Each row comes from the steps of one walk. Every step used is in the known rows, and no mark comes twice. Write the walk behind each row, first mark first.
In the rows, zero is written as 128.
Known rows
luvel > gibug > satikel: [107 135 123  95 157 122 121 117 167 111 142  99 110 197 133 109  77 122
 130 103 124 114]
luvel > gibug > sanu > niril > satikel: [ 99 124  94 103 159 112 111 117 163 156 134 137 149 150 166 147  68 143
 132  78 169 122]
luvel > niril > satikel > gibug: [124 139  94 147 217  94  97 116 142 192 130 100 137 170 175 112  96 147
 142  87 170  82]
sanu > niril > luvel: [194 106  90 111 128 122 147 147 145 126 153 139 161 128 171 162  99 146
 129 123 171 141]
sanu > ladeg > satikel > niril > luvel > gibug: [146 117  68 101 181  95 132 120 186 176 158 104 110 144 186 117  63 129
 124  85 123  89]
ladeg > sanu > niril > satikel > gibug > luvel: [117 131  84 118 171  74  82 131 170 123 138 122 190 160 160 160 111 126
 153  82 148 179]
satikel > gibug: [119 140 115 134 201  97  93 125 129 156 126 123 142 110 140 127 120 139
 140  92 130  86]
niril > luvel > gibug: [149 127 105 102 160 120 121 129 169 140 173  99 137 142 155 112  87 133
 141 102 161  75]
sanu > ladeg > satikel > gibug: [118 137 112 135 248  83 106 133 149 182 120 121 114 129 151 150  97 123
 124  80 114 101]
gibug > satikel > ladeg > sanu: [131 152 113 142 152  86  93 135 161  82 114 143 156 192 135 159 148 101
 127  80 127 171]
satikel > niril > luvel > gibug: [147 117  70  99 147 106 118 114 171 163 160 103 133 134 176  99  80 142
 137  94 134  80]
satikel > niril > luvel > gibug > sanu > ladeg: [127 116  70  84 166 111 146 122 178 121 154 144  97  84 163 158  70 115
 126  67 128  92]
niril > luvel > gibug > sanu > ladeg > satikel: [127 114 104 112 204 108 123 138 180 157 149 119 105 142 150 174  65 113
 121  84 136 118]
luvel > niril: [123 103  98 126 146 141 143 118 126 131 148 130 100 134 169 117 108 125
 130 128 176 115]
luvel > gibug > sanu > ladeg > satikel: [ 91 117 114 110 207 109 121 130 172 155 136 129  90 129 143 166  70 105
 119  80 122 118]
sanu > niril > satikel > ladeg: [156 157 105 133 125  73 113 139 171 168 111 147 174 164 168 158  95 116
 120  79 156 128]
sanu > niril > satikel: [134 131 105 124 141 111 136 125 145 161 120 130 149 172 167 139  96 146
 122 109 156 150]
ladeg > satikel > niril > luvel: [189 105  67 140 129  99 115 129 157 193 132 102 144 169 175 132  94 151
 124 126 114 144]
satikel > ladeg > sanu > niril: [122 126  90 119 155  90 116 136 145  92 119 189 161 110 173 177 135 114
 124  76 154 167]

Write each row's walk
[120 121 107 123 168  79  74 138 168 155 137 105 164 147 138 154  97 114
 151 102 121 158]	ladeg > satikel > gibug > luvel
[125 124 123 132 189 109 145 139 152 160 122 125  95 153 143 158  98 108
 106 110 108 147]	sanu > ladeg > satikel
[172 103  76 107 164 111 110 142 149 132 155 148 171  99 169 183  82 153
 142  90 179 118]	satikel > gibug > sanu > niril > luvel
[133 122  93 130 123 115 126 123 163 153 146  94 143 208 170 123  91 123
 140 122 176 156]	gibug > luvel > niril > satikel
[106 109  92 115 162 118 129 127 126  85 127 178 146 111 167 163 139 131
 123  98 152 179]	ladeg > sanu > niril
[131 163 109 158 155  77  87 133 162 123 113 136 173 188 146 152 154 111
 131  77 141 156]	niril > satikel > ladeg > sanu
[172 156 110 111 137  80 103 142 198 131 142 110 157 195 147 140  75 104
 130  77 144 101]	niril > luvel > gibug > satikel > ladeg
[172 145  97  98 140  76 111 143 197 126 141 130 159 180 166 153  63 107
 127  70 155 109]	sanu > niril > luvel > gibug > satikel > ladeg
[ 81  98  89  76 158 124 114 119 149 112 145 175 131  68 164 164  70 132
 134  75 167 111]	luvel > gibug > sanu > niril
[119 106  74 141 139  95 108 108 141 201 100 122 116 146 168 118  99 141
 116 116  79 153]	ladeg > satikel > niril
[113 155 108 126 171  82  87 130 177  86 128 136 152 189 143 145 130  99
 133  64 132 145]	luvel > gibug > satikel > ladeg > sanu
[113 101  72 104 161 109  78 116 175 168 152 118 134 119 158 147  60 138
 143  76 139  97]	ladeg > satikel > niril > luvel > gibug > sanu
[109 104  65 123 155  94 123 112 156 181 104 142  95 118 169 150  83 127
 112  92  77 148]	gibug > sanu > ladeg > satikel > niril
[ 92 106  61 108 174  91 116 105 168 185 117 136  88 114 177 137  66 124
 115  75  84 123]	luvel > gibug > sanu > ladeg > satikel > niril
[125  95  89 110 115 128 134 126 149 110 159 122 122 142 165 132  99 108
 144 129 175 155]	gibug > luvel > niril
[115 123 113 103 156 128 154 134 148  96 135 159  94  82 126 180 101 106
 122  90 127 122]	gibug > sanu > ladeg
[116 123  98 119 140 116 116 124 148 150 120 142 154 152 161 164  83 146
 129  95 163 148]	gibug > sanu > niril > satikel
[149 128  81  96 176  92 110 136 184 120 167 138 164 131 183 144  91 122
 137  64 178 100]	satikel > ladeg > sanu > niril > luvel > gibug
[ 98 103  86  98 181 108 100 126 133 125 128 180 149  59 163 180  85 141
 138  71 161 117]	satikel > gibug > sanu > niril
[148 153  99 128 168  80  89 137 186  88 141 125 165 202 150 150 125 105
 135  68 144 143]	niril > luvel > gibug > satikel > ladeg > sanu
[125 150 111 148 151  86  90 136 150  98 118 154 163 144 138 158 164 103
 132  81 134 154]	satikel > ladeg > sanu
